Every row comes from one small tree of marks. The marks that hang from a mark follow it in brackets, in the order of their numbers. Every link used is in the known rows. Which tree was each row made from?
(in the rows, 128 means zero)
Known rows:
z_172[z_64[z_471 z_603[z_964]] z_903]: [120  97 105 119 147 189 185 129 134 139 127 142 134  99 142 136 136 185
 186 141  91 150 123 133 147 194 132  73]
z_471[z_64[z_172]]: [121 131 120 125 153 152 145 141 130 111  91 123 132 109 110 103  97 168
 129 125 108 155 105 107 127 141 118  91]
z_385[z_677[z_964[z_503 z_603[z_64]]]]: [109 125 117 121 136 129 114  97 174 167 101  86 126 118 176 118  61 128
 210 160 134 113 149 189 156  98 110 102]
z_385[z_677[z_964[z_603]]]: [120  91 127 114 143 126 121 107 160 157  96  99 134 139 153 134  90 144
 172 157 134 103 132 172 165  96 109  88]
z_338[z_677[z_999]]: [125  99 104 129 136 136 124 151 145 137 122  93 143 155 154 130  74 132
 122 138 129 134 158 116 110 100 108 165]
z_603[z_64[z_172 z_471] z_964]: [101 120 112 149 142 179 168 118 155 149 115 152 118  81 151  86 108 146
 184 156  98 134 139 152 103 152 120  86]
z_677[z_964[z_471[z_64] z_503] z_999]: [ 88 141 106 158 157 144  96 129 121 134 114  80 162 156 182  98  88 123
 130 162 119 153 158 209  96 123 112 133]
z_603[z_964[z_503 z_677]]: [ 93  89 117 131 107 168 139 129 139 150 171 144 130 131 197 105  75 124
 141 195 122 119 173 145  72 133 109 179]
z_64[z_172 z_471[z_964] z_603]: [147  90 146 125 140 130 214 150 153 121  62 148  99 103 114 125  69 185
 186  59  76 147  96 139 122 176 114 140]
z_64[z_471[z_964[z_677]]]: [135  90 137 122 135 147 190 114 150 126  91 172 107 147 120 125  89 145
 153 110  99 144 148 117  97 160 143 152]
z_64[z_172]: [126 108 126 139 132 131 138 151 132 114 120 127 132 110 141 128 103 152
 143 124 106 125 111 125 133 130 100 143]
z_385[z_677[z_964 z_999]]: [110 100 126 126 149 133  92 115 153 150 105  93 162 137 172 130  90 136
 151 177 130 102 131 168 149  90 108  72]
z_964[z_503 z_677]: [101 109 122 136 107 143 124 137 147 136 154 125 122 134 192 127  54 114
 159 139 123 124 164 126  91 129 112 218]
z_338[z_677[z_964 z_999]]: [101  81 100 139 147 150 105 150 147 146 120  77 164 166 171 125  77 132
 121 147 136 136 163 152 109  85  96 163]
z_172[z_64[z_471[z_964] z_603]]: [114 111 140 116 127 160 199 128 145 117  96 140  99 115 105 146  83 173
 216  62  95 155 116 130 135 188 139 132]
z_385[z_677[z_964[z_471 z_503] z_999]]: [100 124 119 143 144 113  94 115 154 158 115  94 149 129 185 124  68 125
 170 176 123 103 149 203 139 118 114 107]
z_172[z_64]: [ 97 126 124 127 121 161 138 128 126 112 142 123 125 121 127 148 111 147
 181 115 118 136 128 118 143 150 129 133]
z_471[z_964]: [153 122 140 113 126 109 177 115 138 112 108 146 112 133 104 125  94 133
 132 126 114 150 151 132 108 140 127 143]
z_338[z_677]: [122 105 108 127 129 130 138 145 154 147 126 114 123 133 127 131  83 136
 133 119 135 132 151 112 122 123 121 169]
z_603[z_64[z_471] z_964[z_503]]: [ 98 154 106 140 128 179 146  93 154 165 132 143 119  95 169  72 103 118
 191 170 114 143 163 171  92 151 145 103]
z_385[z_677]: [129 122 133 113 132 114 124 110 159 150 110 129 121 104 127 136  95 139
 162 148 129  98 120 128 161 127 134  79]
z_471[z_964[z_503]]: [148 140 132 111 116 111 163 108 140 117 119 139 117 131 132 112  68 125
 151 136 113 156 162 149 100 141 130 171]
z_471[z_64]: [121 147 122 117 150 149 138 122 127 122  98 123 129 124  99 104 117 149
 117 128 126 158 118 109 124 139 141  79]
z_172[z_64[z_471[z_964] z_603] z_903]: [145 108 117 111 147 159 209 125 142 119 101 140 119 104 116 149 111 184
 197 103  83 168 128 123 151 199 134  95]
z_338[z_677[z_964[z_503] z_999]]: [ 98  96  93 139 139 152  93 144 148 150 130  71 168 166 194 115  57 125
 137 156 135 141 171 165 103  86  99 185]

Which tree is each row?
[ 97 112 118 166 153 127 103 140 119 133 122  92 157 161 172 127 121 118
 118 152 122 128 153 205 107 114 100 135]  z_677[z_964[z_471] z_999]
[110 112 108 154 142 129 109 130 119 136 116  66 152 188 212 117  85 116
 151 162 118 137 173 230 106  93  88 176]  z_677[z_964[z_471 z_503 z_603] z_999]
[131  61 125 128 125 146 155 147 132 120 115  90 125 194 199 147  66 128
 140 146 114 123 168 119  98  77  75 194]  z_964[z_603 z_677[z_999]]
[ 99  92 130 130 106 149 161 153 148 156 149 123 110 111 182 120  63 138
 162 131 120 121 143 152  86 146  98 177]  z_64[z_603[z_964[z_503 z_677]]]
[177 117 121 116 141 109 212 115 154 111  84 120 102 123 127 123  76 145
 169 137  94 165 168 140 121 124  93 136]  z_471[z_964[z_603[z_64[z_172[z_903]]]]]
[ 98 147 110 138 131 145 149 118 126 150 143 145 120 114 142  82 100 134
 133 183 117 142 160 178  87 173 137 119]  z_603[z_964[z_471[z_64] z_503]]
[123  88 123 117 150 132 109 112 150 149  92  77 154 161 181 133  82 141
 162 177 128 105 138 175 154  73  95  83]  z_385[z_677[z_964[z_603] z_999]]
[ 94 101 131 148 108 128 173 158 149 162 149 131  93 104 172 125  64 134
 165 122 114 117 152 173  81 171 101 189]  z_64[z_603[z_964[z_471 z_503 z_677]]]
[161 119 132 118 130 109 207 116 154 111  82 119  91 129 123 121  61 139
 179 116 100 158 162 144 114 119  95 153]  z_471[z_964[z_603[z_64[z_172]]]]
[129 160 110 132 137 115 162 118 128 135  98 103  96 147 138 103  75 136
 164 127 112 156 160 177 116 153 128 159]  z_964[z_471[z_64] z_503 z_603]
[134 124 119 141 152 114 187 141 127 120  78 113  93 138 111 120  91 161
 150 112  99 146 135 155 129 152 106 133]  z_964[z_471[z_64[z_172]] z_603]
[119  82 129 154 123 108 187 149 142 136 120 125  78 161 154 155  76 125
 157 112 112 114 176 149 102 140  94 216]  z_964[z_471 z_603 z_677]
[ 99  67 122 135 122 170 143 140 130 140 157 135 143 150 191 118  92 130
 114 198 119 115 168 131  72 112  94 145]  z_603[z_964[z_677[z_999]]]
[128 147 109 140 140 117 169 133 130 126  92 104  98 136 146 102  59 151
 173 125  98 154 149 176 119 154 110 169]  z_964[z_471[z_64[z_172]] z_503 z_603]
[153  73 141 110 119 118 208 125 149 114 100 132  93 168 138 141  51 138
 150 125 108 145 177 122  93 118  94 199]  z_471[z_964[z_603 z_677]]
[ 88 129 118 157 159 133 125 129 130 141 108 115 132 132 119 113 124 135
 125 128 129 146 139 188 118 151 126 109]  z_677[z_964[z_471[z_64]]]
[116 113 110 140 115 149 144 132 155 133 124  71 113 160 234 121  22 102
 198 149 114 138 197 144  84  78  77 217]  z_964[z_503 z_603[z_64] z_677[z_999]]
[113 104 119 152 110 110 168 141 144 143 134 114  83 158 189 138  43 115
 181 126 110 120 189 169  92 143  99 252]  z_964[z_471 z_503 z_603 z_677]
[ 79 127 110 148 110 167 148 120 165 161 164 131 110  94 198  93  58 103
 184 182 123 129 190 152  67 133 106 164]  z_603[z_64 z_964[z_503 z_677]]
[105 104 119 139 113 148 112 144 138 127 150 104 142 155 220 126  46 110
 148 160 116 126 171 128  80 106  99 213]  z_964[z_503 z_677[z_999]]
[127  83 115 126 113 149 136 139 135 126 129  82 130 191 233 131  34 118
 164 159 112 129 182 140  89  79  79 230]  z_964[z_503 z_603 z_677[z_999]]
